Each row comes from the steps of one path. Every step used is in the known rows, and no mark comes twice. Write the path behind each row, first mark first.
Known rows:
F-G-W: -0.8; 7.3; -14.1; 19.2; -3.0; 11.2; 2.8; -7.7; -1.5; 11.3; 12.7; 1.1; 16.8; 8.5; 39.6; 6.3; -0.5; 15.5; -1.8; -12.4; -11.3; 30.4; 18.6; 12.3; 7.8
W-J: 2.5; 3.4; -26.3; 8.2; -16.9; 8.0; 0.9; -6.8; -15.9; 0.6; 8.0; 3.9; 15.3; 6.2; 46.9; 15.9; -2.8; 4.0; 12.2; -7.3; 10.2; 25.5; 19.6; 4.2; 13.5
X-M-F-J: -9.6; 4.8; -17.4; -11.3; -27.6; 1.2; 19.2; 24.9; -4.1; 17.5; -11.2; 5.5; 0.8; -13.8; 21.1; -31.0; -7.4; -7.4; -1.5; -15.9; 1.9; 11.9; 23.5; -0.9; 13.8
W-J-F-R: 7.1; 15.7; -28.8; 10.4; -19.8; 16.2; 9.2; -8.3; -4.2; 3.5; 12.3; 20.8; 23.9; 12.7; 46.9; 8.7; -15.4; 2.8; 22.8; -5.3; 3.1; 25.8; 7.0; 7.9; 19.0
D-R-F: -12.4; 0.6; 3.7; -7.1; -14.9; -9.5; -0.3; -16.7; -8.3; 3.6; -5.6; 21.9; -2.4; -18.4; 14.9; 6.0; -1.3; 21.1; 17.7; 15.3; 15.2; -5.5; 14.9; -18.9; 15.8
D-R: -11.6; 9.4; -5.2; -7.7; -11.5; 2.0; 10.9; -2.7; -10.5; 4.4; -1.6; 15.0; 4.4; -6.7; 18.7; 0.8; -4.3; 12.1; 7.0; 4.7; 11.8; -7.4; 17.1; -9.7; 13.2
W-G: 7.7; 5.1; -26.7; 7.2; -12.1; 14.5; -4.0; -8.1; -10.5; 3.1; 11.0; 4.5; 6.9; 6.8; 35.4; 1.2; -5.5; 9.4; 18.0; 4.9; 9.2; 24.7; 16.7; 4.1; 15.0
M-F-J: -0.1; 7.2; -14.3; -4.5; -22.0; 0.2; 23.5; 14.1; -9.1; 16.5; -2.5; 9.1; 2.8; -13.5; 34.6; -15.6; -5.8; -6.2; 5.2; -18.0; -8.1; 10.5; 15.8; 3.6; 6.6
D-R-F-G-W-J-X: -3.0; -1.7; 1.9; 25.8; -11.8; 3.0; -7.8; -21.8; 2.2; 0.0; 15.9; 9.2; 25.0; 10.8; 34.2; 20.0; -15.1; 21.8; 9.5; -2.7; 3.6; 34.4; 10.7; -5.5; 16.3
X-M-F-G: -11.6; 6.4; -15.8; -4.1; -22.8; 4.7; 11.0; 21.1; 5.7; 14.4; -7.1; -2.6; 2.2; -23.8; 8.0; -23.7; -7.7; 4.5; 0.3; -15.1; -1.4; 18.7; 33.8; 1.7; 9.4
F-G-W-J-X-M: 0.6; 1.0; -25.8; 23.2; -13.9; 19.4; -3.3; 2.7; 5.9; 2.8; 13.3; -3.7; 26.6; 26.9; 39.5; 4.4; -19.9; 9.1; -2.3; -17.4; 0.1; 49.9; 18.8; 13.4; 13.6
G-W-J-X-M: 4.0; -0.1; -37.2; 13.1; -20.9; 20.1; -2.1; 3.4; -6.9; -0.9; 6.7; 1.4; 23.1; 28.0; 41.0; 7.9; -20.1; 5.5; 7.4; -9.7; 14.5; 41.7; 13.8; 8.5; 22.3
G-W: 3.4; 6.5; -26.6; 9.4; -10.2; 13.1; 5.1; -6.3; -14.5; 8.9; 5.7; 6.8; 12.0; 9.3; 40.9; 10.0; -1.5; 13.2; 7.7; -4.8; 0.9; 22.4; 13.2; 9.0; 15.8
G-W-J: 7.2; 3.8; -33.6; 20.1; -16.2; 16.3; -3.4; -9.1; -18.5; 4.8; 14.6; 0.1; 24.5; 18.3; 55.5; 18.7; 0.7; 6.5; 7.5; -11.1; 9.4; 40.3; 19.5; 9.4; 21.3
R-F-J-W-G: 12.5; -6.2; -17.2; 22.8; -11.2; -1.5; -3.5; -28.9; -4.0; 1.3; 8.0; 9.3; 8.1; 14.7; 38.5; 1.6; -12.5; 17.9; 23.0; 4.0; 3.7; 42.6; 11.3; -1.8; 19.5
F-R: -4.2; 25.6; -19.2; 1.6; -13.0; 6.9; 13.5; 4.0; -1.9; 10.7; 6.5; 23.7; 11.0; -6.1; 38.6; -0.8; -5.7; 11.3; 13.1; -3.5; -6.3; 7.3; 14.4; 6.1; 10.5
W-J-X-M-F-R-D: -7.5; 17.7; -24.9; -10.1; -34.9; 11.4; 22.3; 19.0; 8.7; 12.0; 1.9; 20.0; 7.8; -22.2; 20.4; -15.6; -27.4; 3.0; 5.2; -15.9; -2.8; 18.9; 20.3; 9.0; 22.4
M-X: -4.8; 6.4; -14.8; -13.0; -23.8; -2.7; 14.6; 14.7; -10.0; 3.0; 0.8; 10.6; -1.3; -7.9; 38.2; -7.3; -7.6; 1.2; 15.4; -10.9; -3.9; 1.7; 11.2; 4.8; 5.3
F-J-W-G: 14.0; 3.3; -27.3; 21.1; -8.3; 9.3; 6.8; -15.1; -5.8; 1.4; 13.4; 3.4; 14.5; 27.1; 42.4; -2.7; -15.7; 9.0; 13.2; -6.7; -0.8; 41.3; 12.2; 7.3; 17.1
J-W: 7.4; 3.7; -29.4; 8.7; -9.3; 4.6; 12.9; -12.9; -10.6; -2.9; -0.6; 6.6; 10.8; 10.9; 27.2; 12.4; -14.3; 18.2; 19.5; -6.4; 5.3; 21.9; 14.3; 5.8; 13.7
G-W-J-X-M-F-R-D: -3.4; 17.8; -32.6; 1.7; -33.7; 19.3; 17.0; 15.2; 5.3; 18.2; 8.4; 16.2; 16.6; -9.3; 28.7; -13.4; -24.0; 5.6; 0.9; -19.5; -5.6; 33.5; 20.3; 12.8; 30.3
M-X-J-F: 2.5; 5.1; -10.6; -10.1; -26.6; 3.7; 6.9; 19.5; -6.1; 7.6; -6.8; 7.6; 2.5; 4.8; 31.6; -14.8; -21.4; -0.6; 12.0; -10.0; -1.7; 14.4; 6.1; 1.3; 12.2
R-F-M-X: -16.4; -6.0; -6.2; -18.3; -22.1; -21.6; -3.4; 16.3; 0.5; -0.4; -2.7; 20.1; -10.1; -19.3; 41.2; -4.7; -1.7; 10.9; 18.5; -0.9; -5.3; 6.3; 14.2; -4.0; 4.5

Write each row's path:
5.4; 6.0; -11.7; 2.0; -9.7; 3.5; 22.2; 1.4; -2.6; 1.0; 4.9; 18.6; 5.5; 15.2; 45.2; -0.8; -22.8; 0.1; 7.3; -11.0; -10.8; 9.5; -2.6; 7.8; -1.2 -> F-J-X
-11.6; -5.6; -2.7; 17.8; -16.5; 4.7; -11.2; -10.8; 8.8; 1.1; 6.7; 7.5; 21.6; 10.8; 21.2; 4.8; -18.0; 21.0; 2.5; 0.2; 11.9; 36.4; 20.2; -10.2; 21.2 -> D-R-F-G-W-J-X-M
9.6; 0.0; -17.2; 17.4; -5.2; 17.9; 5.3; -16.1; 2.4; 8.4; 11.5; 5.1; 17.1; 18.0; 35.0; 2.3; -12.3; 12.7; 6.2; -7.0; -8.6; 30.4; 7.3; 14.1; 11.5 -> J-F-G-W
-1.8; 6.7; 2.7; 0.0; -19.4; 1.5; 4.1; 19.3; 7.4; 10.6; 0.1; 2.6; 7.3; 3.3; 28.8; -19.1; -22.1; 2.5; 0.5; -16.9; -15.7; 22.6; 11.9; 5.1; 3.7 -> M-X-J-F-G
-25.9; -3.0; 6.9; -24.6; -22.1; -24.7; -0.9; 16.9; 1.0; 0.3; -4.3; 26.2; -9.7; -24.2; 26.5; -9.3; -1.8; 12.8; 12.9; 6.1; 2.7; -8.4; 15.9; -16.2; 9.1 -> D-R-F-M-X
6.4; 10.7; -21.6; 12.6; -10.2; 4.0; 1.6; 0.4; -10.0; 5.9; -7.5; -0.6; 14.8; 15.1; 25.1; 7.8; -17.7; 19.1; 6.5; -10.4; 3.9; 34.9; 20.1; 0.5; 16.8 -> X-J-W
-2.0; 1.2; -16.6; -7.2; -11.0; 2.9; -7.9; 15.0; 1.1; 5.9; -5.9; 11.3; 6.3; 12.8; 33.9; -4.1; -16.2; 7.7; 1.1; -0.7; 1.8; 22.5; 13.5; 0.5; 12.8 -> X-J-F-M
-7.4; 13.0; -6.6; -8.8; -24.6; -3.0; 3.1; 29.4; -9.3; 9.6; -5.4; 4.1; 3.7; -4.6; 36.3; -11.7; -10.5; 2.1; 2.9; -15.8; -4.0; 13.3; 17.9; -0.7; 8.7 -> M-X-J
9.1; -0.1; -41.7; 9.1; -35.1; 20.3; 6.3; 17.5; -9.2; 6.1; 2.2; -1.3; 21.9; 10.6; 31.8; -1.5; -22.4; -1.7; 13.2; -20.0; 10.7; 41.1; 17.3; 6.2; 26.5 -> G-W-J-X-M-F
5.1; 5.8; -21.2; 12.3; -7.9; 1.4; 19.0; -10.6; -7.2; 1.8; 1.6; 8.0; 12.3; 19.3; 38.7; -0.2; -14.3; 9.5; 6.5; -12.7; -5.3; 24.8; 11.1; 6.2; 9.8 -> F-J-W
1.5; 10.9; -16.6; 2.2; -21.9; -2.3; 6.9; 19.1; -7.2; 4.5; -6.6; -1.6; 10.2; 8.7; 29.6; -6.2; -21.2; 11.6; 9.8; -19.2; -4.7; 28.3; 17.4; 2.1; 14.9 -> M-X-J-W
-4.6; -1.0; -1.2; 0.8; -12.3; -11.3; 4.0; -14.0; -5.8; 7.2; -3.2; 19.5; -2.3; -6.0; 41.1; 0.0; -0.1; 10.6; 11.2; 2.0; -0.9; 11.9; 9.2; -5.4; 6.5 -> R-F-J
-1.7; 10.0; -10.1; 3.0; -17.3; 3.3; 15.9; 10.7; -0.1; 13.9; 2.3; 0.0; 5.3; -22.9; 21.7; -8.8; -5.0; 5.3; 7.9; -18.0; -9.8; 16.1; 25.4; 6.7; 3.3 -> M-F-G
-4.8; -5.9; -19.0; -20.8; -22.1; -2.5; 8.9; 20.5; 1.6; -2.8; 0.8; 18.7; -3.1; 2.6; 39.6; -11.8; -16.4; -0.3; 16.5; -7.0; -6.5; 3.8; 4.7; 7.2; 7.5 -> J-F-M-X
-14.1; 1.7; -15.3; -19.6; -19.0; -9.7; 7.3; 30.5; -2.3; -0.3; 2.6; 15.2; -4.0; -6.7; 45.3; -8.6; -4.4; 1.3; 8.7; -10.8; -7.7; 4.7; 16.3; 6.4; 2.3 -> F-M-X
-5.0; 3.4; -16.0; -5.2; -13.7; 5.3; 17.7; 12.1; 3.3; 2.3; -5.3; 14.3; 2.8; 14.1; 32.2; -15.1; -25.8; -1.3; -0.7; -7.5; -1.5; 10.4; 4.2; 3.1; 4.9 -> F-J-X-M
1.2; 2.8; -28.5; -13.7; -30.1; 8.5; 19.1; 22.7; -1.4; 5.3; -11.7; 8.3; -1.1; -11.2; 9.9; -15.6; -26.9; 0.6; 17.6; -10.1; 8.6; 8.3; 12.8; 0.8; 13.0 -> J-X-M-F
2.4; -1.8; -3.8; 15.0; -11.9; -4.7; -1.2; -28.4; -3.9; 1.4; 5.7; 13.6; 8.2; 9.7; 22.6; -2.9; -12.5; 20.6; 16.8; 11.9; 10.5; 26.8; 14.6; -14.4; 24.0 -> D-R-F-J-W-G
-0.6; 4.3; -25.5; 4.3; -18.2; -1.7; -11.4; 29.2; 0.2; 0.0; 5.5; -2.8; 10.3; 17.6; 41.1; -12.0; -19.7; 10.0; 7.5; -12.7; -4.1; 47.5; 22.4; 4.6; 18.2 -> F-M-X-J-W-G
-4.3; 2.5; -27.9; 16.6; -27.4; 16.3; -1.9; 15.5; -1.4; 15.9; 6.8; -12.0; 24.8; -1.4; 30.5; -10.4; -2.9; 2.5; -4.7; -24.4; 3.5; 50.8; 37.5; 8.0; 22.2 -> X-M-F-G-W-J
1.1; 15.2; -18.9; -0.6; -18.1; 14.0; 13.5; -18.6; 1.6; 9.1; 12.9; 26.2; 11.5; -4.1; 39.5; 2.8; -15.1; 8.5; 9.4; -2.0; -4.4; 18.1; 12.3; 11.1; 21.4 -> W-J-F-R-D
-9.0; 7.3; -18.1; -5.9; -18.3; -10.2; -0.4; 34.3; 0.0; 1.5; -6.4; 3.0; 8.0; 8.8; 36.8; -9.2; -17.8; 11.5; 1.7; -20.5; -8.4; 31.0; 22.2; 3.7; 11.0 -> F-M-X-J-W
-1.9; 16.8; -12.8; -10.5; -14.1; 10.7; 23.5; -15.7; 6.2; 12.9; 5.1; 33.5; -1.0; -12.3; 26.3; -7.2; -18.6; 12.7; 9.2; 3.8; -9.7; -0.1; 5.8; 10.4; 16.1 -> J-F-R-D
8.1; -2.0; -16.7; 16.8; -12.8; 12.7; 2.9; -16.4; -0.3; -1.2; 14.4; 2.5; 20.4; 15.3; 39.8; 9.5; -13.7; 3.5; 11.8; -9.2; -0.2; 35.4; 15.1; 9.5; 8.5 -> W-J-F-G
-23.2; -3.1; 3.2; -14.0; -10.8; -17.5; -7.1; -2.9; -1.1; 1.9; -5.7; 24.4; -4.7; -18.0; 20.9; 3.1; 0.7; 21.8; 10.1; 16.2; 11.5; -2.8; 19.6; -16.8; 12.7 -> D-R-F-M
14.7; 9.6; -28.3; 21.8; -11.3; 13.1; -10.8; -5.0; -9.4; 4.4; 3.6; -6.8; 16.9; 23.0; 29.0; 1.6; -19.3; 18.1; 12.2; -3.8; 8.9; 49.8; 21.4; 1.7; 24.2 -> X-J-W-G
4.8; 0.1; -34.3; -3.6; -36.1; 12.1; 9.8; 20.5; -6.2; 1.0; -4.1; 1.7; 11.6; -3.1; 22.7; -4.0; -25.4; -5.5; 18.2; -16.5; 14.2; 27.1; 17.9; 2.2; 17.6 -> W-J-X-M-F
17.2; 3.5; -31.5; 17.1; -21.8; 9.4; 15.3; -2.7; -7.3; 7.2; 7.6; -1.7; 11.3; 7.7; 31.8; -14.0; -17.3; 1.5; 17.4; -15.7; -2.7; 41.6; 17.5; 6.5; 20.7 -> M-F-J-W-G
